In the rows, zero is written as 128.
Known rows, with every step that occurs:
sugopa-nuleka-zotan-zifikug: [ 86 105  75 158 173 120 124 122 168 136 141 119 152 128 112 150  91  68
 128 102 112 148 144 138  43 121 192]
muti-pumif: [102 106 116 144 126 118 134 131 151 142 149 145 144 130  96 152 129  88
  99 136  98 142 148 132  84 130 159]
vuna-nuleka: [ 85 103 108 142 143 116 146 130 166 127 163 137 186 136  89 136 135  88
 141 110  98 145 149 129  67  93 163]
nekit-muti-dodefur: [ 92 109 141 157  86 116  85 124 164 146 137 128 128 153  92 148 118  78
 120 137 104 140 151 140  78 120 161]
nekit-muti-pumif: [105 113 147 150 123 119 125 131 152 161 145 114 148 139  89 150 118  92
 110 145 103 144 148 144  98 129 154]
zifikug-pumif-nuleka-zotan-suga: [ 80 111  78 149 144 170  95 128 159 139 127 131 110 124 113 165 114  84
 148 109 128 133 127 101 142  87 203]
vuna-nuleka-zotan: [ 70 104  99 151 151 108 135 125 168 129 161  93 182 136 101 135 104  75
 130 119 106 138 150 139  49 104 176]
zotan-muti-nekit: [ 98 109  73 144 126 109 129 120 164 153 129 154 146 137 114 151 120  84
 146  89 100 138 156 127  30 113 154]
pumif-nuleka-nekit: [ 95  92  82 125 169 140 101 129 157 141 149 111 148 132 115 155 106  98
 120 122  99 143 135  95  92 104 173]
sugopa-nuleka: [ 99 100  83 144 145 135 167 125 163 145 145 156 154 125 103 150 127  80
 140 111 102 138 145 131 101 124 162]
dodefur-nuleka-zotan: [ 74 102  82 156 138 139 121 131 165  73 133  95 154 129 119 153 115  70
 139 127 122 123 150 127  58 108 187]
nuleka-zotan: [ 80 102  94 153 137 113 120 126 166 124 142  97 153 136 120 146  96  75
 136 123 104 131 145 121  43 123 180]
sugopa-muti-pumif-nuleka-nekit: [116  99  84 136 154 160 132 117 138 174 150 112 140 119 108 166 122 106
  75 137 106 152 140 120 132 120 161]
sugopa-muti-nekit-nuleka-pumif: [101 104 136 154 145 134 178 111 154 155 152 119 114 122 113 157 108  95
 126 110  85 144 153 150  61 152 163]
nekit-muti-dodefur-nuleka-pumif: [ 79 106 148 156 101 143  93 132 159 109 138  86 101 144 105 160 105  80
 117 153 125 137 148 147  76 129 174]
pumif-nuleka-zotan: [ 82  95  75 147 145 141  99 128 165 128 144 111 128 136 116 155 102  85
 138 135 112 134 135 102  80 117 176]
zifikug-pumif-nuleka-nekit: [ 99 101  82 121 171 161  88 127 154 142 131 112 149 122 118 151 117  93
 150 118 113 137 135  98 126  94 190]
zifikug-pumif-nuleka-nekit-muti-dodefur: [ 96 109 121 135 122 155  43 118 155 161 120  96 119 138 102 154 113  85
 121 145 120 139 142 123 143  99 183]
vuna-zifikug-pumif: [103 113 104 149 102 140 114 136 170 103 120 143 184 133 112 128 129  79
 185 115 105 131 144 115 112  98 174]
pumif-nuleka-zotan-muti: [ 87 100  57 144 144 152  78 124 163 155 135 115 116 139 125 159  88  83
 163 116 124 132 138 109  82 102 167]
zotan-muti-pumif-nuleka-nekit: [107 102  71 124 168 152  85 127 147 182 141 118 121 126 111 166 102 101
  96 125 112 145 143 124 118 112 156]
pumif-nuleka: [ 96  95  83 139 138 148 112 134 161 125 148 150 139 138 105 155 128  96
 147 123 105 141 133  96  96 106 164]
suga-pumif-nuleka-nekit-muti-dodefur: [ 95  90 149 133 152 138  83 103 168 173 149  81 146 138 110 161  94  83
 102 161 117 149 132 113 115 118 153]
suga-pumif-nuleka-nekit-muti: [101  87 144 123 197 142 112 110 169 172 156  63 177 132 119 159  85  91
 137 145 112 146 126 102 105 110 155]
zotan-zifikug-pumif-nuleka: [104 109  85 140 155 162  65 133 160 117 126 157 138 132 106 153 129  89
 174  97 121 150 131  99  93  78 196]
muti-nekit-nuleka-zotan-zifikug: [ 81 109 114 161 172  98 110 118 173 114 135 127 132 132 103 148 103  74
 112  98  90 147 160 149   9 122 193]
suga-pumif-nuleka-nekit: [ 97  82 111 119 200 145 128 110 167 150 158  93 174 123 128 160  97  91
 129 134 109 146 126  89  94 111 162]
dodefur-nuleka: [ 90 102  90 145 135 146 132 139 164  74 136 139 156 130 108 154 145  79
 147 116 115 132 148 119  76  95 175]

Rows:
[ 95 111  65 150 149 136 143 114 153 191 134 125 121 119 111 160  96  73
 103 122 122 134 158 167 107 143 157]	sugopa-nuleka-zotan-muti-pumif
[100 103 117 133 173 128 140 121 161 177 144  79 171 128 103 150  94  87
 120 120  99 140 146 139 107 123 165]	sugopa-nuleka-nekit-muti
[ 94 104 122 146 144 111 150 121 167 122 141 158 136 127  93 145 137  84
 123 108  78 138 158 142  61 128 167]	muti-nekit-nuleka
[ 86 119 116 156 171 118  98 115 168 116 117 124 136 123 105 143 113  67
 143  91 102 141 159 148  41 113 214]	muti-nekit-nuleka-zotan-zifikug-pumif
[ 84 106  94 157 160 107  89 130 167 111 141 103 156 140 119 148  86  75
 136 102 108 147 144 120   4 108 196]	nuleka-zotan-zifikug
[ 87 106  44 154 149 117 158 107 168 176 123 126 137 125 120 155  97  70
 125 100 112 132 159 148  47 137 160]	sugopa-nuleka-zotan-muti-nekit
[ 95  92 115 138 166 162 140 120 171 148 156 153 141 127 112 175 120  89
 137 111 118 149 116  84 125  92 163]	zotan-suga-pumif-nuleka
[108 106 130 146 128 148 105 132 153 166 146 125 125 138  82 158 120 102
 106 157 111 146 138 123 134 121 150]	nekit-muti-pumif-nuleka
[ 92 107 121 155 136 139  94 125 156 164 143  82 115 138  96 159  95  91
  97 168 119 140 138 132 115 133 164]	nekit-muti-pumif-nuleka-zotan
[ 86 106  77 146 144 159  91 122 159 133 127 117 128 126 118 151 110  80
 167 128 126 129 133 106 112 104 194]	zifikug-pumif-nuleka-zotan
[ 85 107  75 147 140 122  98 122 163 152 134 104 137 138 130 151  82  74
 165 102 115 130 150 130  43 110 169]	nuleka-zotan-muti
[ 99 109 133 138 155 138 116 133 151 122 138  74 159 126  97 159 120  89
  81 148 113 138 155 148 108 113 172]	dodefur-nuleka-nekit-muti-pumif
[ 93  99 120 139 127 137  58 120 158 159 139  96 121 147  98 157 104  92
  96 151 106 146 141 121 112 110 166]	pumif-nuleka-nekit-muti-dodefur
[105 106  84 147 111 170  95 137 172 108 122 156 162 133 108 135 133  87
 185 127 114 133 132  93 145  91 169]	vuna-zifikug-pumif-nuleka
[106 108 126 135 169 126 147 120 150 195 146  79 157 120  90 156 101  91
  71 146 100 147 152 159 132 140 160]	sugopa-nuleka-nekit-muti-pumif
[ 92  99 134 142 158 133 161 119 171 141 156 142 164 126 115 167 116  78
 137  96 108 146 129 103  89  98 164]	zotan-suga-pumif
[ 74 110 117 160 151 115 147 121 168 131 138 134 114 127  99 161 115  78
  93  98  87 137 155 146  74 120 188]	muti-nekit-nuleka-zotan-suga
[104 109 147 135 152 111 112 126 150 172 148  67 159 133  99 151  99  95
  78 144  96 147 151 144  92 130 165]	nuleka-nekit-muti-pumif
[ 86 117  96 153 162 123  73 126 162 116 122 107 154 132 122 146  99  67
 164  96 120 142 143 122  40  95 212]	nuleka-zotan-zifikug-pumif
[101 105  87 136 137 166  99 130 158 130 129 155 137 127 107 151 136  91
 176 117 119 135 132  98 134  95 182]	zifikug-pumif-nuleka
[ 92  88 111 124 196 153 134 114 167 160 158 111 158 122 122 176 102  93
 107 111 113 150 120  88 119  92 172]	zotan-suga-pumif-nuleka-nekit
[ 91 110  58 143 146 170  67 119 159 160 116 125 112 129 127 155  98  81
 188 108 137 126 139 116 115  94 186]	zifikug-pumif-nuleka-zotan-muti
[ 82  99 111 146 149 147 138 140 159  86 146  99 134 126 120 159 106  89
 144 126 116 133 141 120  60 123 181]	dodefur-nuleka-pumif
[ 99  97 118 128 165 137  86 129 160 157 146  79 151 140 106 154  95 103
 128 134 103 143 134 104 102 105 165]	pumif-nuleka-nekit-muti
[118 103  90 152 117 171 139 120 141 160 148 151 127 125  97 167 141 102
 102 138 113 149 137 123 135 119 149]	sugopa-muti-pumif-nuleka
[ 97  94 147 127 193 157 114 115 169 181 154  78 154 130 113 175  86  96
 118 123 116 151 119  96 133  93 163]	zotan-suga-pumif-nuleka-nekit-muti
[ 92 103 122 134 159 141 106 133 161 105 136  67 173 133 109 153 112  88
 130 128 111 132 149 132  81  93 174]	dodefur-nuleka-nekit-muti
[107 108 117 135 136 164  70 132 169 139 120  82 173 136 109 135 101  96
 166 139 110 135 134 104 157  91 172]	vuna-zifikug-pumif-nuleka-nekit-muti
[ 77  98 126 151 165 124 149 114 173 143 152 102 156 126 128 166  92  68
 127 112 116 141 131 113  73 111 177]	nuleka-zotan-suga-pumif
[ 85  85 106 141 175 142 129 109 173 140 152  98 157 127 129 160  90  77
 148 143 123 137 127  97  78 122 163]	suga-pumif-nuleka-zotan
[116 110 110 153 111 140 153 117 142 160 147 144 145 125 100 157 137  90
 102 127 105 146 150 140 100 124 151]	sugopa-muti-pumif
[103 102  80 133 144 164  84 133 167 120 126 114 177 128 118 138 113  92
 158 125 107 135 136  94 142  90 181]	vuna-zifikug-pumif-nuleka-nekit
[ 92 113 116 146 157 137 106 121 153 165 140 120 100 125 105 154  95  78
 121 122 106 132 163 171 104 133 164]	nekit-nuleka-zotan-muti-pumif
[108 104  77 138 133 159  95 129 150 170 140 166 106 132 102 164 121  98
 127 122 118 143 141 122 123 113 149]	zotan-muti-pumif-nuleka
[ 86 118 128 151 180 140  77 123 163 113 127 118 132 125 108 143 103  68
 171  94 109 139 150 151  75 100 216]	nekit-nuleka-zotan-zifikug-pumif
